Known rows, with every step that occurs
l -> s -> c: [-1.42  0.54  2.00 -0.78 -2.58  2.00 -3.84 -2.11 -1.13  1.32  1.57  3.97
  5.08  1.62  0.49 -0.77  1.42 -3.92]
j -> s -> v -> c -> p: [ 1.31  0.51 -1.23  2.19 -4.63 -0.10 -1.87  1.84 -2.24  3.82 -4.39  2.70
 -0.27  0.23  3.14 -1.47 -3.57 -0.88]
c -> j -> s: [ 1.59  1.74 -0.21  0.17 -1.87 -0.50  3.14 -4.33  3.51  4.33 -2.12  4.42
 -1.98 -0.65  2.21 -1.93 -3.13  2.31]
p -> j -> s -> c: [ 3.70  5.40 -0.85  2.62 -3.40 -1.82  1.27 -2.81  0.46  0.10 -0.42  0.22
 -3.50  0.60  0.43 -2.30 -1.97 -0.49]
j -> s -> p -> v: [ 5.50  3.67 -1.20  1.03 -3.31  1.01 -0.66 -2.65 -0.10 -0.19 -2.12  0.86
 -0.52 -2.35  4.25  1.14 -1.81 -4.30]
j -> s -> c -> v: [ 4.08  1.41  0.10  2.14 -4.02  0.18 -1.37 -2.48  1.75 -0.44 -1.95  4.51
  0.26 -1.14  1.57 -2.56 -2.25 -3.49]
p -> j -> s -> v -> l: [ 3.80  2.66 -1.19  1.49 -5.21 -1.80  2.18 -1.87 -0.02  0.08  0.48 -1.07
 -5.01 -0.54 -0.94  0.05 -4.25  1.94]
l -> s -> p -> v: [-1.19  0.92  1.62 -2.97 -1.25  1.70 -2.97 -2.17 -2.04  0.25  1.71  0.19
  3.71 -1.00  1.37  1.81  1.54 -4.00]
l -> s -> p -> j: [-1.28  3.10  1.51 -1.97 -1.64  0.16 -1.45 -0.79 -1.20  0.66  2.31  0.85
  1.95  1.49  0.55  0.64 -0.37 -2.44]
p -> v -> l -> s -> c: [ 0.40 -1.81  1.49 -1.98 -3.19  1.14 -3.24 -7.93 -1.07 -0.18  5.12 -3.52
 -0.67 -1.61 -1.15  1.69  1.94 -2.06]
l -> s -> v -> c -> p -> j: [-5.46 -0.66  1.64 -1.82 -1.84 -0.78 -2.86  2.62 -4.01  4.10 -0.08  0.59
  1.49  2.00 -0.62 -1.25 -0.15  0.66]
l -> s -> p -> v -> j: [-0.32  0.75  1.05 -1.20 -1.39  0.84 -3.44 -1.37 -2.46  1.77  0.86 -1.81
  1.64 -0.62  1.16  1.87  2.08 -3.21]
c -> p -> j -> s -> v: [-3.44  3.55 -1.74  0.98 -1.92 -1.89  0.35  0.66  0.64 -0.78 -1.51 -0.30
 -4.73  1.62 -1.48 -3.22 -3.02  2.02]
j -> s -> c: [ 5.16  3.10 -0.81  3.24 -4.77  1.14 -1.50 -2.73  0.72  0.63 -2.37  4.42
  0.94  0.38  3.18 -1.37 -2.01 -3.97]
c -> p -> j -> s -> v -> l: [-2.35  2.48 -1.58  1.12 -3.10 -1.66 -0.07 -1.34  1.11 -0.77  1.03 -1.26
 -6.35  2.34 -1.92 -2.13 -3.84  2.17]
p -> v: [-0.56 -0.41 -0.08 -1.77 -2.50 -0.77 -0.67 -6.26 -0.30  0.23  0.98 -4.11
  0.25 -4.73 -1.16  0.21  0.76  0.51]
s -> c -> p -> j: [-3.51  7.12 -0.09  2.33 -3.07 -3.08 -2.95 -2.30  2.05 -0.98  0.48 -0.34
 -2.54  2.00 -1.68 -5.07 -1.68 -0.78]
l -> s -> p: [-1.11  1.17  1.56 -2.00 -2.62  1.99 -3.13 -1.13 -1.00  1.19  1.57  3.28
  5.06  1.20  1.80  1.42 -0.53 -4.24]
s -> v: [-0.32  2.37 -0.53  0.45 -6.68 -1.28 -1.61  1.43  0.11  0.29 -2.29  2.10
  3.06 -3.70 -1.25 -0.37 -4.16  0.18]

Rows
[ 4.23  1.12 -1.26  3.24 -3.08 -1.26 -1.83 -3.50 -1.63  1.89 -2.52 -4.59
 -3.71 -3.26  1.00 -0.37  1.85 -1.35] : p -> v -> j -> s -> c
[-0.51 -0.63  1.78 -2.37 -2.10  0.16 -1.78 -8.34  0.56  0.90  4.56 -2.56
 -2.07 -1.76 -0.98  0.76  1.55 -0.22] : p -> v -> l -> s -> c -> j
[-3.41  5.26  0.05  2.53 -3.95 -1.33 -4.78 -2.39  2.30 -0.46 -0.46  1.90
  0.59  1.62 -0.44 -4.32 -1.63 -2.60] : s -> c -> p
[ 4.62 -1.33 -1.95  4.41 -4.68 -0.66 -0.60 -1.93 -0.94  4.65 -2.72 -1.09
 -2.67  0.05  1.36  0.05 -1.51  0.31] : v -> j -> s
[ 3.99  1.15 -1.58  1.78 -5.62  1.19  0.01  1.21 -0.49  0.64 -3.94  4.41
  1.11 -1.86  1.98  0.28 -3.63 -1.30] : j -> s -> v
[-0.16  6.61  0.98  1.90 -3.83 -2.55 -0.98 -3.94  4.09  2.27 -1.19  3.65
  0.08 -0.93  0.44 -3.91 -2.38 -0.22] : s -> c -> j
[ 2.36  2.60  1.07  1.57 -3.32 -2.57 -0.16 -3.55 -0.03  9.03 -2.46  2.05
 -1.17  0.34  5.63 -1.80 -3.66  0.30] : v -> c -> j -> s -> p
[ 1.04  1.88 -1.32  3.34 -7.10 -2.92 -2.37  2.75 -0.98  2.57 -3.78 -0.79
 -0.14 -3.12 -1.63 -0.37 -3.51  1.34] : s -> v -> j
[-0.08 -4.98  1.69 -2.10 -4.92  2.50 -2.44 -7.48 -0.19  2.03  6.87  0.33
  1.28  1.73 -1.15  2.77 -1.46 -0.69] : v -> l -> s
[ 2.65  2.15 -1.86  6.06 -4.32 -1.17 -3.02 -0.65 -0.07  3.31 -3.46 -0.25
 -3.82  2.07  1.58 -2.48 -1.10 -1.49] : v -> j -> s -> c -> p
[ 3.55 -1.42 -1.63  1.92 -2.50 -0.79 -0.45 -4.12 -1.79  2.56 -1.95 -5.49
 -3.75 -3.70  0.47  0.59  1.55  0.52] : p -> v -> j -> s
[ 1.51  4.31  0.82  0.12 -4.29 -2.57 -3.37 -3.64 -1.51  2.79 -0.37 -3.82
  0.80 -3.34  3.26  0.39 -1.55 -2.98] : s -> p -> v -> c
[ 6.01  2.47 -1.92  5.14 -5.55 -1.08 -1.65 -0.47 -0.41  3.80 -3.29 -0.69
 -2.71  0.17  3.21  0.43 -2.64 -1.88] : v -> j -> s -> p
[ 2.76  2.19 -1.26  0.79 -2.64 -1.45  2.95 -3.67 -0.03  1.05  0.30 -0.97
 -3.43  0.06 -0.09 -1.03 -2.26  1.57] : p -> j -> s
[ 1.13 -1.31  1.64 -1.36 -5.64  1.81 -3.52 -5.97  0.22  1.01  6.28  0.76
  1.16  2.11  0.38  3.18 -2.63 -2.92] : v -> l -> s -> p
[-2.56 -1.38  1.03 -2.28 -3.33  1.99 -2.36  1.80 -2.32  1.21 -0.20  3.79
  5.27 -0.62 -0.75  0.89 -0.55 -1.31] : l -> s -> v
[ 1.52  3.53 -1.09  3.20 -3.34  1.08 -2.57 -1.81  1.26  0.17 -2.37  4.10
 -0.68  2.21  2.72 -2.98 -1.76 -3.64] : j -> s -> c -> p
[ 0.82  2.32  0.98  2.95 -5.31 -3.58 -3.72 -1.94  2.32  0.67 -0.88 -0.11
 -0.61 -2.07 -2.07 -3.92 -1.77 -1.49] : s -> c -> v -> j
[ 5.53  3.84 -1.11  2.15 -4.66  1.10 -0.76 -1.68  0.75  0.77 -2.05  3.63
  0.78 -0.26  4.63  0.86 -3.89 -4.27] : j -> s -> p
[ 1.42  5.40  0.05 -0.36 -3.92 -1.37 -2.29 -3.54  0.57 -1.00 -0.02 -2.42
  0.80 -4.01  1.47  0.83 -1.60 -3.27] : s -> p -> v
[-4.99  0.74  1.55 -1.56 -0.14  1.67 -4.74 -2.09 -1.13 -0.16  1.47  1.15
  2.24  1.96 -0.36 -1.94  3.28 -3.34] : l -> s -> c -> p -> v
[ 3.11 -0.80  0.02  2.09 -3.96 -2.64 -1.10 -0.55  1.65  1.62 -2.01 -0.28
 -2.74 -2.52 -0.30 -1.55 -3.23 -0.69] : c -> v -> j -> s -> p
[ 3.77  2.90  0.13  1.80 -4.08 -2.48  1.19 -4.76  1.87 -0.90  2.18 -0.98
 -5.62  0.12 -1.30 -2.17 -2.88  0.22] : p -> j -> s -> c -> v -> l
[-3.57  2.49 -1.56  0.55 -0.91 -1.37  0.71 -2.33  1.10  0.13  0.13 -0.97
 -4.80  2.74 -1.14 -3.25 -2.26  2.09] : c -> p -> j -> s
